What can hang from each mark:
Z_523: Z_636
Z_636: Z_194 Z_470 Z_523
Z_470: Z_636
Z_556: Z_275 Z_791
Z_349: Z_214 Z_636
Z_194: Z_214
Z_9: Z_636
Z_275: Z_556 Z_636
Z_791: Z_556 Z_636

Every row comes from one small tree of marks. Brackets hold a mark, then the marks that hang from it, in the order of their numbers. Every link used is in the known rows. Which tree was each row made from?
(in the rows, 128 means zero)
Known rows:
[Z_470 Z_636]: [163 170  90  92 152 154 160 124  89  77  88 108  96  93 104 127 129 129
 126 142 157]
[Z_9 [Z_636 Z_194 Z_470]]: [153 180  79 100 154 140 106 138 130 112  87 119  98 114  99 133 136 137
  82 165 141]
[Z_275 [Z_556 Z_791] [Z_636 Z_470]]: [ 89 182  91 104 150 109 155 103 116  60 100 118 101  82 148 140 148 153
 145 132 129]
[Z_349 [Z_636 Z_194 Z_523]]: [181 181  95  74 136 163  99 112 101 108  90 129  85 102 117 126 116 121
 103 192 125]
[Z_349 Z_214 Z_636]: [152 190 107  76 176 169 119 121  74 110  93 127  93  76 110 126 107 122
  92 182 167]
[Z_791 [Z_636 [Z_194 Z_214] Z_470 Z_523]]: [185 171 103  79 119 151  52 113 127 120  72 117  83 133  96 123 157 100
  94 152 120]
[Z_194 Z_214]: [168 176  99 123 175 144 116 149 112  75 103 101  84  85 109 139 161 109
 110 141 149]
[Z_523 Z_636]: [156 175 109 102 156 176 140 129  99  96 102 118  77 103  69 124 128 119
 121 146 126]
[Z_791 [Z_556 Z_275] [Z_636 [Z_194 Z_214] Z_470 Z_523]]: [169 135 111  74 129 156  54  67 125 145  78 126  81 153 114 112 163  97
  94 125  91]
[Z_470 [Z_636 [Z_194 Z_214]]]: [204 167  81 109 139 130 117 121 103  66  91  98  89  97  96 129 131 114
 114 128 155]
[Z_791 Z_636]: [123 161 113  92 155 160 125 122  86 119  85 109  89 103  92 114 146 115
 116 137 148]
[Z_275 Z_556 [Z_636 Z_194 Z_523]]: [131 195  98  88 127 109 124  78 104  82  82 121  83  95 150 144 136 144
 141 155 128]
[Z_791 Z_556]: [125 152  97  92 176 171 126  98 104  90  95 101  83 107 114 135 152 132
 101 147 127]
[Z_556 [Z_275 Z_636] Z_791]: [ 87 160  87 123 172 103 178 120  90  94 128 140  95  76 145 131 131 136
 151 122 122]
[Z_556 Z_275]: [124 152 109 121 186 156 156 126  97 120 108 129  83  99 122 133 155 118
 131 145 127]
[Z_791 Z_556 [Z_636 Z_194 Z_470]]: [133 135  99  71 138 170  74  74 115 130  70 102  84 145  86 117 150 121
  79 134 118]
[Z_556 [Z_791 [Z_636 Z_194 Z_470]]]: [121 146  87 101 136 145  99 109 114  99 103 113  88 110  91 115 141 119
 113 136 116]
[Z_275 Z_556 [Z_636 Z_470 Z_523]]: [121 203 105  72 137 127 132  98 119  88  71 128  93 106 156 147 153 149
 134 163 127]
[Z_275 [Z_636 Z_194 Z_470 Z_523]]: [146 197  76  72 130 126 103 111 123 108  72 132  84 121 129 153 134 143
 100 177 123]
[Z_636 Z_470 Z_523]: [156 186  96  75 149 178 106 127 130 106  81 126  85 121 122 144 162 127
 105 190 113]
[Z_556 Z_275 [Z_791 [Z_636 [Z_194 Z_214] Z_470 Z_523]]]: [153 142 101 107 129 133  85 101 122 119 111 139  87 120 119 110 154  95
 129 125  89]

Write each row's tree:
[161 179  90 100 145 111 106 116 124 123  87 144  83 120 140 145 148 121
 113 147 114] : [Z_556 [Z_275 [Z_636 [Z_194 Z_214] Z_470 Z_523]]]
[201 172  96 109 138 161  83 130 133  94  93 113  73 126  57 131 138 105
  93 142 117] : [Z_523 [Z_636 [Z_194 Z_214] Z_470]]
[170 184  93  72 158 169  81 109 101 121  80 128  89 104  98 133 109 123
  69 191 151] : [Z_349 Z_214 [Z_636 Z_194 Z_470]]
[122 156 112  98 121 137 108  70 103  76 107 112  86  93 127 111 148 119
 156 133 107] : [Z_275 [Z_556 [Z_791 [Z_636 Z_194 Z_523]]]]
[127 138 121  57 142 179  96  71 112 156  75 135  88 150 123 109 162 114
 106 140  92] : [Z_791 [Z_556 Z_275] [Z_636 Z_470 Z_523]]
[141 131 111  61 129 170  73  55 117 159  74 133  80 159 114 112 154 111
  98 140  85] : [Z_791 [Z_556 Z_275] [Z_636 Z_194 Z_470 Z_523]]
[197 181  91 105 139 142  74 120 123  82  96 112  73 105 116 142 152 106
 108 165 121] : [Z_636 [Z_194 Z_214] Z_523]
[198 196  82  92 136 131  70 139 144 101  86 125  95 116 114 133 145 119
  84 169 128] : [Z_9 [Z_636 [Z_194 Z_214] Z_470 Z_523]]
[107 125 122  88 165 165 127  77  85 143  91 118  88 123 111 105 151 113
 116 111 118] : [Z_791 [Z_556 Z_275] Z_636]
[106 172  86  97 152 117 152 114 115 105 113 154  95 100 157 135 140 136
 142 147  98] : [Z_556 [Z_275 [Z_636 Z_470 Z_523]] Z_791]
[143 168  78 112 139  96 114 110 127  96 115 146  89 103 149 137 141 122
 131 135  97] : [Z_556 [Z_275 [Z_636 [Z_194 Z_214] Z_470 Z_523]] Z_791]
[102 155  75 119 156 104 145 110 114 105 116 141  91 101 135 137 133 138
 129 131 108] : [Z_556 [Z_275 [Z_636 Z_194 Z_470]] Z_791]
[202 183  87  94 135 151  58 124 146  93  84 117  76 125 113 146 163 109
  91 176 111] : [Z_636 [Z_194 Z_214] Z_470 Z_523]
[118 184  92  98 141 113 125  93 120  88  73 113  89 106 131 149 145 150
 120 144 138] : [Z_275 Z_556 [Z_636 Z_194 Z_470]]
[140 154 100  87 138 160  87 111 112 130  73 111  85 130  80 122 147 117
  92 147 133] : [Z_791 [Z_636 Z_194 Z_470]]
[ 99 153  79 127 160  96 157 106  95  96 126 137  88  84 138 133 124 134
 143 123 115] : [Z_556 [Z_275 [Z_636 Z_194]] Z_791]
[112 128  98 114 146 140 117  99 110 128 112 133  89 117 105 110 146 110
 129 121 100] : [Z_556 Z_275 [Z_791 [Z_636 Z_194 Z_470]]]
[213 186  92  78 131 158  65 128 131 104  81 127  88 115 115 131 135 109
  84 186 122] : [Z_349 [Z_636 [Z_194 Z_214] Z_470 Z_523]]
[112 143 112 100 145 145 137 100  91 120 120 142  90  99 130 103 145 107
 154 129  97] : [Z_556 Z_275 [Z_791 [Z_636 Z_523]]]
[149 147 102  50 119 176  59  63 121 133  66 114  81 152 102 118 151 118
  84 154  99] : [Z_791 Z_556 [Z_636 Z_194 Z_470 Z_523]]
